Each row was made from one walk, in order. Every step used is in the known rows, and no mark comes twice. Write each row's walk.
Known rows
fodu -> bofi -> rumezo: [-78.3  21.1 -12.9 -17.8   4.5  39.2 -43.5 -30.6  20.1 -22.2 -21.1  27.8
  29.8  -9.4  17.3 -34.8 -32.8 -13.7  19.3   3.2]
fodu -> binoz -> rumezo: [-54.3 -12.1  -4.7  16.7  57.5  26.0   4.8 -14.1   4.5 -28.2 -10.0  82.4
  31.8  -0.7  26.7 -17.6 -25.5 -24.2  11.7 -13.5]
vavaz -> fodu -> sefuv: [ -8.8  -5.1 -12.5  15.7  35.2  -2.9 -13.9 -21.6   2.6 -34.7 -22.8  22.3
  37.9 -16.5  17.7 -59.2 -20.1 -15.3  25.3 -12.3]
bofi -> fodu: [-47.6  -4.4 -12.4 -34.5  25.4  38.1 -17.3  -3.3  62.6 -30.6 -11.7  15.0
  14.2 -10.7   8.1 -29.4 -27.0 -20.2  23.1   0.0]
binoz -> rumezo -> vavaz -> sefuv -> kabar: [-59.9 -24.5 -29.3   8.2  49.0  -3.1  12.0  33.7   2.6 -33.3  21.8  29.8
 -39.0   7.2  34.4 -25.7 -41.3 -29.7   9.3  -1.1]
rumezo -> vavaz -> sefuv -> kabar -> fodu -> binoz: [-55.6 -27.5 -25.6  44.9  43.1   3.7 -10.7  16.9  57.1 -37.2  34.3  67.3
 -29.7  -6.3  30.0 -61.7 -35.0 -16.0  20.3 -44.5]
fodu -> bofi -> rumezo -> vavaz -> sefuv -> kabar: [-81.5  -4.6 -33.0   9.5  12.6   8.3 -21.9  11.4  21.6 -33.0  22.6  16.5
 -39.1  -0.8  33.9 -44.3 -46.7 -18.2  14.6   7.1]
bofi -> rumezo: [-55.0  19.8 -14.3 -25.0   2.3  25.0 -44.2  -7.7  12.8 -20.2 -19.6  36.9
  26.6  -7.9  11.8 -28.9 -31.0 -19.8  18.7  -2.1]
vavaz -> sefuv: [-33.7  -8.6 -17.7   4.2  34.0   7.0 -24.1  38.4  14.0 -26.6 -11.1  32.8
  21.3  -2.0  17.4 -35.1 -52.3 -18.4  18.4   3.9]
sefuv -> kabar -> fodu -> vavaz: [-56.0 -11.9 -30.2  -8.2  39.7  20.2  -8.1   2.7  44.6 -35.6 -42.3  29.4
 -34.4 -10.4  26.1 -35.3 -21.4 -19.4  26.2 -28.9]
kabar -> fodu -> binoz -> rumezo: [-53.7 -18.8  -5.9  20.2  61.3  26.1   3.0 -19.1  43.2 -27.8  -6.9  80.4
  29.3  -6.6  26.0 -33.3 -14.6 -19.1  11.7 -48.0]
binoz -> rumezo -> vavaz: [-63.2  -8.6  -8.8 -10.1  59.9  21.0   1.8 -14.4  -2.3 -25.1  21.0  42.6
  16.4   3.3  24.8 -22.2 -21.5 -29.8  10.3 -11.8]
kabar -> fodu: [-43.3  -5.8 -16.6 -15.8  40.4  27.0 -23.6  -5.8  47.5 -26.4 -19.4  34.3
  24.2 -12.7  12.9 -46.0 -19.1 -21.9  21.9 -46.3]
rumezo -> vavaz -> sefuv -> kabar -> fodu: [-52.3 -24.3 -32.3   7.1  40.0   2.3  -9.8  26.6  52.9 -32.9  21.7  23.5
 -35.7  -4.9  26.0 -56.7 -32.3 -21.6  18.0 -41.6]
vavaz -> sefuv -> kabar -> fodu -> binoz: [-47.0 -23.5 -26.6  37.8  37.0   7.8 -11.4  21.2  55.0 -37.1   3.6  67.1
 -21.0  -8.9  27.0 -53.9 -37.0 -14.0  20.4 -41.6]
vavaz -> sefuv -> kabar: [-45.2 -14.9 -33.7  -0.4  25.2   0.1  -7.5  43.7   5.1 -35.6 -12.9  26.1
 -29.1   0.4  24.0 -30.8 -50.2 -24.0  17.7   5.5]
fodu -> bofi -> rumezo -> binoz: [-84.8  14.9 -18.0   7.1   8.7  33.3 -42.2 -12.4  39.6 -26.1 -53.9  66.6
  29.9  -4.1  18.9 -42.8 -26.7 -24.1  22.7  13.6]
binoz -> rumezo: [-53.5  -6.8 -10.0 -16.8  53.9  24.0   4.8  -6.4  -0.9 -25.7 -22.6  43.4
  30.3   1.4  21.9 -10.8 -23.2 -28.7   9.5  -6.4]
fodu -> bofi: [-70.9   6.2 -15.3  -9.6  36.3  40.5 -17.2 -26.6   7.8 -29.0 -22.8  29.7
  29.7  -6.9  19.8 -34.8 -34.8 -17.4  22.6   4.3]
fodu -> sefuv -> vavaz: [-27.3   5.1 -18.7   4.1  45.2  20.1  -7.8 -22.8   2.5 -39.0 -34.1  27.2
  18.3  -7.5  17.3  -9.8 -25.0 -20.9  20.8   2.9]
bofi -> fodu -> sefuv: [-16.0  -7.4 -11.2  -6.4  27.0  41.8  -9.3 -17.1  66.2 -33.1  -9.5  10.0
  14.1 -12.1  18.2 -35.6 -22.1 -13.6  12.8   3.0]
binoz -> rumezo -> vavaz -> fodu -> bofi: [-81.5 -10.1  -8.9   6.7  60.0   6.5   0.8 -44.6  -2.3 -29.6   9.0  22.4
  35.5  -8.1  28.7 -54.6 -20.0 -19.4  26.5 -14.8]
sefuv -> vavaz -> fodu -> binoz -> rumezo: [-58.1 -14.9  -8.5  26.5  67.2  -9.9   6.9 -28.1  -4.9 -37.4 -21.8  68.1
  37.4  -8.7  21.6 -23.0 -19.1 -24.7  28.2 -22.6]
sefuv -> vavaz -> fodu: [-49.7   1.1 -20.2  -8.1  44.9 -18.0 -17.7 -15.8 -12.2 -37.9 -38.0  23.4
  35.4 -16.0   6.6 -34.1 -25.1 -25.2  42.9 -13.5]
bofi -> fodu -> sefuv -> vavaz: [-29.3  -1.5 -16.2  -9.1  37.3  31.3  -4.2 -24.7  55.8 -42.1 -27.3   7.8
   7.9 -11.9  15.5 -11.7 -21.0 -18.1  20.8   5.9]
kabar -> fodu -> bofi: [-70.0  -0.1 -15.6  -7.1  42.4  43.5 -18.8 -31.1  48.3 -27.0 -19.4  26.6
  29.5 -13.6  19.7 -50.5 -21.9 -13.3  24.1 -33.8]

Write each row's walk
[-66.8 -20.3  -2.5  11.4  57.4  30.8   6.3 -21.4  51.4 -31.5  39.5  59.3
   7.9  -1.5  26.9 -29.7 -18.8 -22.3  15.1 -13.9] | bofi -> fodu -> binoz -> rumezo -> vavaz
[-61.9 -24.3 -18.1  19.1  58.5  18.5  14.5 -11.9  38.5 -32.6  -8.1  73.7
  -6.8  -4.8  32.6 -29.4 -13.4 -23.1  11.0 -47.1] | sefuv -> kabar -> fodu -> binoz -> rumezo
[-69.5 -16.0 -31.5   6.7  36.5  24.8 -10.3   3.8  53.4 -34.8 -13.9  15.8
 -17.9  -7.3  30.2 -53.5 -37.0 -11.6  18.4 -26.7] | vavaz -> sefuv -> kabar -> fodu -> bofi
[-24.4 -15.2  -5.9  25.6  57.4  -6.4   4.7 -31.1  -2.4 -34.3  13.0  25.4
  28.2  -8.7  28.5 -55.0 -10.9 -20.2  15.7 -18.8] | binoz -> rumezo -> vavaz -> fodu -> sefuv
[-48.5  -6.1 -13.7  -0.2  42.2 -13.6 -22.0 -14.1  -8.3 -33.0  16.1  24.6
  28.3 -12.2  12.3 -63.9 -24.6 -23.6  36.9 -18.7] | rumezo -> vavaz -> fodu
[-85.3  15.4 -12.3  -9.3  16.3  33.7 -38.6 -36.2  17.4 -22.9  23.6  26.9
  14.2  -5.6  22.4 -44.2 -29.0 -16.5  19.4  -3.8] | fodu -> bofi -> rumezo -> vavaz
[-25.8  -7.2 -31.7   0.2  26.0  18.9   2.7  -4.2   3.2 -38.9 -19.7  26.5
 -25.9  -4.4  27.3 -31.2 -26.6 -22.2  15.8   2.9] | fodu -> sefuv -> kabar
[-83.5  18.3 -18.2  -7.9  16.9   4.4 -40.1 -43.6  11.9 -31.5 -34.0  15.1
  35.6 -17.5  15.3 -39.3 -25.6 -12.6  37.0  -4.9] | sefuv -> vavaz -> fodu -> bofi -> rumezo
[-53.4 -24.5  -7.3  42.4  59.6   2.8  -1.1  20.8  16.6 -27.4  37.7  66.6
  13.2   5.0  33.7 -35.8 -43.2 -20.5   6.7  -9.5] | fodu -> binoz -> rumezo -> vavaz -> sefuv
[-65.2  14.2 -12.5 -16.6  14.9  20.2 -40.6 -13.3  10.8 -23.4  23.8  35.7
  11.6  -4.3  15.5 -37.0 -27.0 -21.3  18.7  -6.9] | bofi -> rumezo -> vavaz
[-50.8 -17.0  -3.5  27.8  58.1  -3.1   2.7 -19.7   0.2 -30.7 -11.3  73.9
  44.3  -9.0  24.7 -39.5 -21.0 -20.6  22.6 -24.0] | vavaz -> fodu -> binoz -> rumezo
[-30.6 -14.6 -29.1  19.6  34.3 -12.3   1.5 -15.9  -3.6 -42.7  10.6  16.1
 -24.3 -10.4  27.6 -60.9 -18.3 -22.4  26.3 -12.4] | rumezo -> vavaz -> fodu -> sefuv -> kabar
[-38.7 -17.0 -16.1  15.7  44.6   8.6 -22.3  35.1  55.3 -27.7 -31.0  28.6
   4.7  -8.8  25.0 -43.8 -43.1 -10.5  18.2 -22.5] | kabar -> fodu -> vavaz -> sefuv
[-77.8  -7.3 -30.6  -9.4  37.3  37.3  -7.4 -24.4  47.7 -34.8 -20.3  21.2
 -11.3 -10.1  25.0 -48.5 -21.7 -16.7  24.5 -31.5] | sefuv -> kabar -> fodu -> bofi
[-62.4  -6.2 -32.5   2.2   9.7  -5.2 -25.7  32.5  15.1 -31.0  24.1  23.1
 -40.7   0.2  27.4 -39.7 -45.0 -20.9  14.3   0.4] | bofi -> rumezo -> vavaz -> sefuv -> kabar
[-56.1 -14.6  -7.7   2.6  59.9 -13.5  -2.3 -20.5 -10.7 -28.6  14.3  31.3
  30.9  -7.0  21.7 -50.0 -15.5 -27.8  26.0 -24.3] | binoz -> rumezo -> vavaz -> fodu
[-80.8   9.6 -16.4  14.8   9.6   9.1 -44.9 -18.8  36.9 -28.6 -55.4  57.9
  39.6 -10.8  16.8 -61.4 -22.3 -20.7  32.2   4.3] | vavaz -> fodu -> bofi -> rumezo -> binoz
[-74.5  16.3 -13.3  -7.3   6.5  12.6 -45.0 -39.0  12.8 -25.2 -23.0  18.6
  41.6 -17.6  16.5 -57.0 -26.9 -10.5  30.0  -7.7] | vavaz -> fodu -> bofi -> rumezo
[-38.4 -10.3 -16.1  13.9  37.7   7.2 -20.6  37.9  20.1 -29.1 -33.6  32.7
   5.0  -3.4  25.4 -29.4 -55.3 -14.4  20.1  11.8] | fodu -> vavaz -> sefuv
[-51.9  -5.9 -12.6 -23.8  32.6  37.9 -16.3  -3.8  65.5 -32.2 -35.7  14.4
  -2.4 -11.3  16.4 -22.7 -29.8 -15.1  26.9  10.0] | bofi -> fodu -> vavaz
[-44.7 -11.1 -15.8  12.8  39.2   4.4 -22.2  30.6  11.1 -27.2  27.4  31.0
   8.5   1.3  22.0 -45.3 -49.1 -22.3  17.8  -0.1] | rumezo -> vavaz -> sefuv
[-54.0 -32.4 -19.7  36.0  57.2   7.1  12.4  15.6  46.3 -32.7  -0.7  70.9
 -10.9  -0.9  36.3 -35.6 -27.6 -19.9   6.9 -41.7] | vavaz -> sefuv -> kabar -> fodu -> binoz -> rumezo
[-56.7 -18.3  -1.8   4.5  50.3  35.3   7.0 -15.4  57.6 -30.7  -1.7  63.7
  21.3  -6.2  23.3 -18.5 -20.0 -19.3  13.6 -10.5] | bofi -> fodu -> binoz -> rumezo
[-51.3 -11.0 -31.9 -19.9  34.1  18.5  -8.4   2.0  42.1 -33.3 -19.4  30.0
 -21.7 -10.4  18.9 -43.1 -17.5 -24.8  22.0 -42.1] | sefuv -> kabar -> fodu
[-42.7  -8.2 -10.7  29.9  38.0  -6.2 -22.8 -16.3   3.5 -34.5  -8.6  71.8
  39.9 -16.2  14.1 -59.4 -30.8 -16.6  39.6 -21.2] | vavaz -> fodu -> binoz
[-75.2   3.6 -20.7  -1.1  45.6   4.4 -15.6 -42.7  -2.5 -38.9 -37.9  13.4
  36.7 -16.7  14.1 -39.7 -28.3 -17.7  41.1  -5.1] | sefuv -> vavaz -> fodu -> bofi
[-78.1   0.3 -28.3   1.0   8.8  22.7 -35.6   0.2  62.7 -27.5 -11.9  16.9
 -13.7 -10.4  28.5 -52.7 -34.6  -7.1  13.9 -26.7] | vavaz -> sefuv -> kabar -> fodu -> bofi -> rumezo
[-83.3   9.2 -16.8   7.5  12.9  36.7 -42.4 -16.7  76.5 -24.6 -49.7  65.4
  28.8  -8.9  18.8 -55.2 -16.2 -20.9  21.8 -17.9] | kabar -> fodu -> bofi -> rumezo -> binoz
[-26.0  -1.4 -19.7   5.1  51.7  22.0  -9.7 -27.3  39.6 -38.7 -32.8  25.4
  16.7 -12.7  17.7 -24.1 -14.8 -17.6  20.8 -31.3] | kabar -> fodu -> sefuv -> vavaz
[-85.6   9.5 -27.2 -16.9   6.7  35.9 -33.3 -27.8  54.1 -29.0 -17.7  20.9
  -9.8 -11.8  22.8 -47.3 -20.7 -11.9  19.0 -31.0] | sefuv -> kabar -> fodu -> bofi -> rumezo
